What can hang from each mark:
mozasa: magot
gebuk: butu magot zuso
magot: gebuk mozasa
mivip: fofavem
zuso: gebuk mibeb mudiv
fofavem: gebuk natobo
ninise: fofavem

Known rows, with every way that one mark hangs from another:
mivip{fofavem{gebuk{butu magot zuso}}}: [  2.7  -9.3  -8.9 -18.3 -17.8   8.6  22.3   0.6   1.7   7.3 -19.7  22.1
   2.3 -19.0  -4.2   5.8 -22.5   2.4 -17.8  -6.6  12.9  -3.0]
zuso{gebuk{butu magot{mozasa}} mudiv}: [  7.0  17.3  19.4  -4.9  -7.7   4.9  19.7   0.5  -7.0  12.0  34.0   9.6
  -2.6 -14.4  -5.4  -3.8  -1.1   5.6 -11.3  -8.2  11.5  -4.4]
magot{gebuk}: [ -8.9  -3.1  -0.3   9.2 -16.8  14.1   5.7   7.2  -0.4  -0.4  14.9   8.6
  -1.1 -22.2   4.7 -10.8  -8.3   4.6  -1.3  15.2  10.6  -0.5]
fofavem{gebuk}: [ -9.4  -2.3  -7.0   5.3 -28.9  13.8  -2.9   5.5  -1.1   1.3  12.0  14.9
   8.6 -25.4   6.4 -18.5 -28.1  -0.4  -8.8  15.0  15.6  -3.9]
zuso{gebuk{butu magot{mozasa}} mibeb}: [ -3.7  12.1  14.3  -3.1   0.2   6.5  19.4   0.6  -6.9   9.6  18.4   1.3
  -5.0  -9.0  -5.1  -7.6 -10.5   4.1 -10.3   7.3  12.9  -8.4]
ninise{fofavem}: [ -0.9  -3.0 -23.1  -4.0 -35.7  -2.6   2.2   8.6  -6.5  -2.1   6.4  16.1
   1.8 -28.1   8.5 -28.3 -18.1   5.6  -3.2  -0.5   0.6   3.6]
fofavem{gebuk{zuso} natobo}: [-10.6  -2.3  13.9  -4.0 -51.4  23.6   8.6  -1.0  -3.4   4.0  -2.6  21.9
  11.6 -32.3   5.4 -14.3 -16.7  -4.1 -17.5  -1.9  14.6 -14.8]
mivip{fofavem{gebuk}}: [ -7.5  -8.5 -17.6   1.9 -23.0  16.1  -1.9   9.5  -1.8   2.6   9.0  14.4
   7.6 -24.9   4.0 -10.5 -37.1   1.7  -7.7  12.2   0.2  -0.9]
gebuk{butu magot zuso{mibeb mudiv}}: [  9.5   4.0   5.1 -24.9 -19.5  -0.3  14.4  -1.3  -9.4   4.0   2.7   3.5
 -10.5 -17.6  -8.3  -3.0 -15.8   5.5 -12.8  -3.3  12.8   2.2]
mozasa{magot{gebuk{zuso{mudiv}}}}: [ -3.5   0.5  16.1  -8.4 -19.4  18.3  -3.5   7.7   1.4   0.5  14.7   8.4
  -8.1 -25.5  -1.7  -2.5  -0.8   9.7  -9.8 -13.5  10.1   2.0]
mivip{fofavem{gebuk natobo}}: [-14.2  -3.7   2.1   1.7 -37.7  26.8   1.1   6.3  -5.8   6.9  10.4  15.1
   7.4 -27.4   3.6 -12.5 -30.8  -1.1 -15.3   9.2   3.9 -11.4]
zuso{gebuk mibeb mudiv}: [ -6.8  13.8  15.5  -8.4 -26.5  10.6 -14.9   5.7 -10.9  -0.4  43.2  -6.6
  -6.0 -20.8  -1.7 -16.6 -14.6   5.5  -4.4  15.0  -4.4   5.0]
ninise{fofavem{gebuk natobo}}: [-10.2   5.0   6.4  -8.4 -51.0  20.7  -3.7   5.0  -2.5   1.8   4.5  17.6
  10.7 -30.3   8.7 -25.4 -17.0  -1.6 -15.7   0.4   8.7  -9.3]
gebuk{magot}: [ -2.9  -4.7 -12.6  -2.8 -24.8  -5.4  15.6   5.3  -9.2   4.4  11.5  15.6
  -3.6 -21.8   3.8 -21.3 -13.3   6.9 -11.9  15.3  13.2   0.0]
mozasa{magot{gebuk{butu zuso{mibeb}}}}: [-14.2  -1.4  14.6  -6.0  -2.0  19.6   2.9   3.6   4.7   1.1 -10.4   0.6
 -16.3 -13.6  -6.9   2.2 -13.9   8.8  -7.9  -7.3  24.7  -0.6]
gebuk{magot zuso{mibeb mudiv}}: [  8.5   1.0   3.7 -25.3 -29.2   0.7   8.2   2.9 -12.1   1.6  13.2   3.8
  -5.2 -24.5  -3.7 -11.5 -14.5   5.8 -12.8   4.3  -1.8   1.8]
mozasa{magot{gebuk{zuso}}}: [-12.3  -7.1   7.7   0.0 -17.0  16.4   3.8   7.2   4.0   0.5  -0.8  13.4
  -7.2 -24.0   2.1  -6.0  -2.0   9.0  -9.2  -9.8  14.9  -1.9]
fofavem{gebuk{zuso{mibeb mudiv}} natobo}: [ -5.4   7.6  27.6 -17.4 -48.1  30.1  -7.0   0.1  -7.9   2.9  13.2   4.3
   6.3 -30.1  -1.7 -10.7 -23.9  -4.2 -17.0   1.9   2.8 -10.2]
magot{gebuk mozasa}: [ -1.4  -1.4   0.5  19.1  -7.2  18.7  17.0   8.0  -0.9   4.3  20.1  10.9
   8.8 -23.1   5.2  -8.6 -10.9   1.3   0.3   6.6   6.0  -9.8]
fofavem{gebuk{butu zuso{mudiv}} natobo}: [ -2.6   8.6  24.9 -12.2 -44.1  24.8   6.8  -4.5  -3.2   6.9   2.0  16.7
   4.2 -27.2  -3.0  -1.9 -18.3  -3.4 -18.3 -14.0  22.0 -11.2]
ninise{fofavem{gebuk{magot} natobo}}: [ -6.4   5.5  10.5 -20.2 -47.5  15.5   6.0   3.7  -3.0   4.7   3.3  19.6
   7.1 -26.1   5.6 -23.5  -6.3   0.6 -23.5   2.8  12.0 -10.1]
mivip{fofavem}: [ -4.7 -12.1 -27.1   6.1 -22.2   3.0   6.6  10.4  -9.0   2.4  10.6  12.7
  -1.2 -25.4   3.4 -14.8 -32.7   6.3  -3.0   9.5  -3.5   2.2]
zuso{gebuk{butu magot} mibeb mudiv}: [ -2.8  17.5  21.4 -20.8 -12.3   3.8   0.6   0.3  -9.0   5.4  29.1  -5.1
 -15.0  -9.8 -10.0  -5.7  -6.4   8.0 -12.6   9.2  12.0   4.3]

Rows:
[ -3.8   3.1  19.4  -8.2  -9.9  18.3   2.6   3.4   3.9   4.1   4.4   8.3
 -14.1 -18.5  -6.7   6.1  -4.0   9.6  -9.6 -21.6  23.3   2.7] | mozasa{magot{gebuk{butu zuso{mudiv}}}}
[  5.1  -0.7  10.6  -7.4 -27.5  16.1   6.8   4.3  -1.8  -0.3  15.5  10.0
   1.7 -28.4   0.8  -0.6  -0.7   3.7  -3.3  -4.1   1.2   0.9] | magot{gebuk{zuso{mudiv}}}
[ 18.4   3.1   3.4 -10.3 -14.5   0.6  33.2  -1.2  -7.8  11.0   6.6  18.6
   2.7 -22.0  -4.5  -0.3 -11.0   3.5 -12.0 -20.7  13.1  -7.1] | gebuk{butu magot{mozasa} zuso{mudiv}}
[  4.3  -5.9   3.2   9.9 -14.2  17.4  25.3   4.8   0.8   3.8   4.1  17.2
  12.4 -27.8   4.7  -2.4  -4.4   0.6  -0.7  -8.2   2.0 -11.0] | magot{gebuk{zuso} mozasa}
[ -7.0  -0.9   0.6  -9.6 -20.7  15.8   4.6  -1.3   1.2   1.1 -14.7   8.3
   1.5 -19.7  -2.5  -3.7 -32.3  -2.3  -9.1   3.3  20.3  -3.8] | fofavem{gebuk{butu zuso{mibeb}}}
[  4.5  -3.2   6.1  10.2  -4.2  16.8  32.2   0.7   3.1   6.4  -6.1  16.7
   6.5 -20.6  -0.3   5.7  -6.8   0.5  -0.9 -14.4  15.8 -11.3] | magot{gebuk{butu zuso} mozasa}
[ -4.4   0.3   8.7 -17.2 -59.1  19.8   6.0   1.6  -1.1   1.0 -10.5  23.7
  13.6 -34.9   8.2 -19.5 -10.7  -2.9 -17.0 -14.9   4.6 -10.4] | ninise{fofavem{gebuk{zuso} natobo}}
[  7.2  13.9  17.5  -5.2 -17.7   5.7  13.6   4.3 -10.4   9.1  45.1   9.9
   3.6 -20.9   0.1 -12.4   1.0   5.7 -11.3  -0.4  -2.2  -5.5] | zuso{gebuk{magot{mozasa}} mudiv}
[ -5.6   1.8  -2.4  -7.4 -15.3   6.5  13.4   0.4   1.6   6.6  -0.9  16.5
  -0.3 -14.3  -1.2  -8.5 -20.1   1.9 -17.2  11.4  31.3  -4.6] | fofavem{gebuk{butu magot}}
[-18.2   0.9   6.0   8.5   0.6  16.2   1.4   6.2   5.0   4.3   4.3   7.0
 -16.2 -12.4  -3.1  -3.7 -10.2  10.5  -7.9  -1.3  32.9   0.5] | mozasa{magot{gebuk{butu}}}
[ -2.1  14.8  20.5 -20.0 -22.4   4.7  -4.6   4.2 -12.0   2.4  40.6  -5.2
  -9.9 -16.6  -4.9 -14.2  -4.0   7.8 -12.3  16.8  -2.0   3.6] | zuso{gebuk{magot} mibeb mudiv}
[ 12.0   1.2   0.3 -19.8 -24.4  -3.5  22.4  -1.9  -7.2   6.6   1.2  16.6
  -6.8 -21.0  -5.0  -2.4  -8.5   6.5 -14.0 -11.9  17.3   1.6] | gebuk{butu magot zuso{mudiv}}
[ 19.2  -0.3   1.4  -9.5 -23.6   1.4  27.3   2.7 -10.7   7.8  17.3  19.0
   8.0 -28.7   0.8  -9.1  -8.2   3.4 -12.0 -12.5  -1.7  -7.1] | gebuk{magot{mozasa} zuso{mudiv}}
[  2.0   5.3  15.6 -13.5 -12.3  18.9   4.7   0.7  -0.5   0.1   5.4  -2.6
  -7.8 -18.2  -8.2   7.2 -11.3   3.2  -2.2  -1.9  10.8   1.8] | magot{gebuk{butu zuso{mibeb mudiv}}}
[ 13.5   4.9  13.6   2.0  -6.8  20.2  24.6   0.9   0.9   7.2   9.8  12.1
   5.4 -22.5  -3.9   9.1  -6.0   1.0  -1.8 -19.0  10.1  -7.5] | magot{gebuk{butu zuso{mudiv}} mozasa}
[  4.7   2.9  -0.3 -13.4 -22.6   5.3   5.0  -0.3  -8.6   1.0   3.9   2.0
  -7.1 -22.1  -6.2  -4.8 -26.6   3.3  -4.9  -5.2  10.6   3.0] | gebuk{butu zuso{mibeb mudiv}}
[ 11.1  -8.1  -6.6  -1.2 -22.6  -1.7  35.7   2.7  -8.1   7.3   1.1  23.5
   9.6 -27.1   4.4 -13.0  -9.8   2.9 -11.4  -9.9   3.6 -11.4] | gebuk{magot{mozasa} zuso}
[-11.5   6.8  10.3 -11.8 -19.9   3.1   2.0   4.1  -8.7   2.6  23.5   0.0
  -8.4 -15.1  -1.5 -18.1  -6.0   7.3 -11.8  21.2   3.3  -0.1] | zuso{gebuk{magot} mibeb}
[ -0.2  -2.9   2.0 -16.2 -23.5   5.8  21.6  -3.0   2.6   6.3 -16.2  23.0
   3.4 -19.8  -1.3  -1.9 -13.9   0.9 -18.5  -3.7  27.2  -5.7] | fofavem{gebuk{butu magot zuso}}
[ 10.8  -4.5  -6.3  -2.3 -12.6  -1.8  41.4  -1.5  -5.3  10.5  -9.6  23.0
   3.8 -20.1  -0.8  -4.5 -12.5   2.7 -11.6 -15.2  18.3 -10.6] | gebuk{butu magot{mozasa} zuso}
[ -4.3  14.2  13.0  -3.3 -23.8   6.0  -1.6   0.8  -6.4   4.8  31.4   6.0
  -8.0 -17.1  -3.7  -7.5  -8.8   6.1  -5.7  -2.1  13.6   4.7] | zuso{gebuk{butu} mudiv}
[-14.5  -4.4  13.7  -5.3 -11.0  20.7  -3.0   8.0   1.8  -2.1  -0.2   0.8
 -10.6 -20.6  -1.6  -6.2 -10.9   8.6  -7.9  -0.8  10.5  -1.0] | mozasa{magot{gebuk{zuso{mibeb}}}}
[-10.7   0.8  14.5  -3.9 -41.4  23.0  14.2  -5.0  -0.4   7.2 -15.2  21.0
   5.5 -25.6   0.1  -5.5 -19.7  -3.9 -17.5  -8.7  28.2 -14.2] | fofavem{gebuk{butu zuso} natobo}
[-11.5  10.0  11.9 -12.4 -10.5   1.1   8.7  -0.3  -6.4   5.1  14.2  -0.4
 -14.1  -8.1  -6.3  -9.5  -7.5   7.5 -11.8  14.1  17.1   1.1] | zuso{gebuk{butu magot} mibeb}
[ -8.4  -5.7   6.6  -7.6 -36.5  25.3  15.7  -1.5  -1.5   8.9 -16.2  20.7
   5.0 -24.8  -2.5   2.2 -27.8  -1.9 -17.1 -11.6  13.2 -12.6] | mivip{fofavem{gebuk{butu zuso} natobo}}
[ 11.8  -2.1  -0.5 -19.5 -34.2  -3.1  16.3   2.6 -10.9   3.6  12.6  16.7
  -0.6 -27.9   0.4 -11.2  -4.8   6.2 -14.0  -4.6   3.8   1.4] | gebuk{magot zuso{mudiv}}
[ -1.3   9.6  10.5   3.1  -5.6   2.6  27.2   0.1  -5.2  11.8  18.7  14.1
  -1.0 -12.5  -1.8  -7.7  -2.0   4.9 -11.3  -3.0  18.2  -8.4] | zuso{gebuk{butu magot{mozasa}}}
[ -0.2  14.8  16.9 -15.2 -18.9  -0.2   9.0  -0.8  -6.9   8.0  29.5   7.9
 -11.0 -13.5  -6.0  -5.9   2.5   8.4 -13.4   1.1  16.1   3.7] | zuso{gebuk{butu magot} mudiv}
[  4.8  16.3  22.3 -10.8 -12.4   8.5   6.5   5.2 -12.4   7.2  45.7  -2.7
  -0.1 -17.3  -3.9 -12.4  -6.7   4.8 -10.3   8.1  -6.7  -4.5] | zuso{gebuk{magot{mozasa}} mibeb mudiv}
[ -5.5  -1.9   7.3  -5.7 -10.0  16.6  12.9   0.3   2.1   0.2 -10.3   2.0
  -6.3 -16.6  -4.4   3.7 -12.9   2.8  -1.7   1.5  15.8  -1.9] | magot{gebuk{butu zuso{mibeb}}}
[ -4.0  -3.9 -10.3  -5.3 -20.9   3.2  12.7  -0.4  -6.1   1.2 -12.6   6.4
  -6.1 -20.0  -2.6  -8.6 -27.9   2.7  -4.5  -1.4  15.9  -0.9] | gebuk{butu zuso{mibeb}}
[ -3.2  -4.9   3.1   0.2 -14.9  13.4  20.5   0.1   3.8   2.1 -10.6  14.4
  -2.6 -20.0  -0.9   3.0  -4.8   3.3  -2.8  -7.5  21.7  -1.6] | magot{gebuk{butu zuso}}
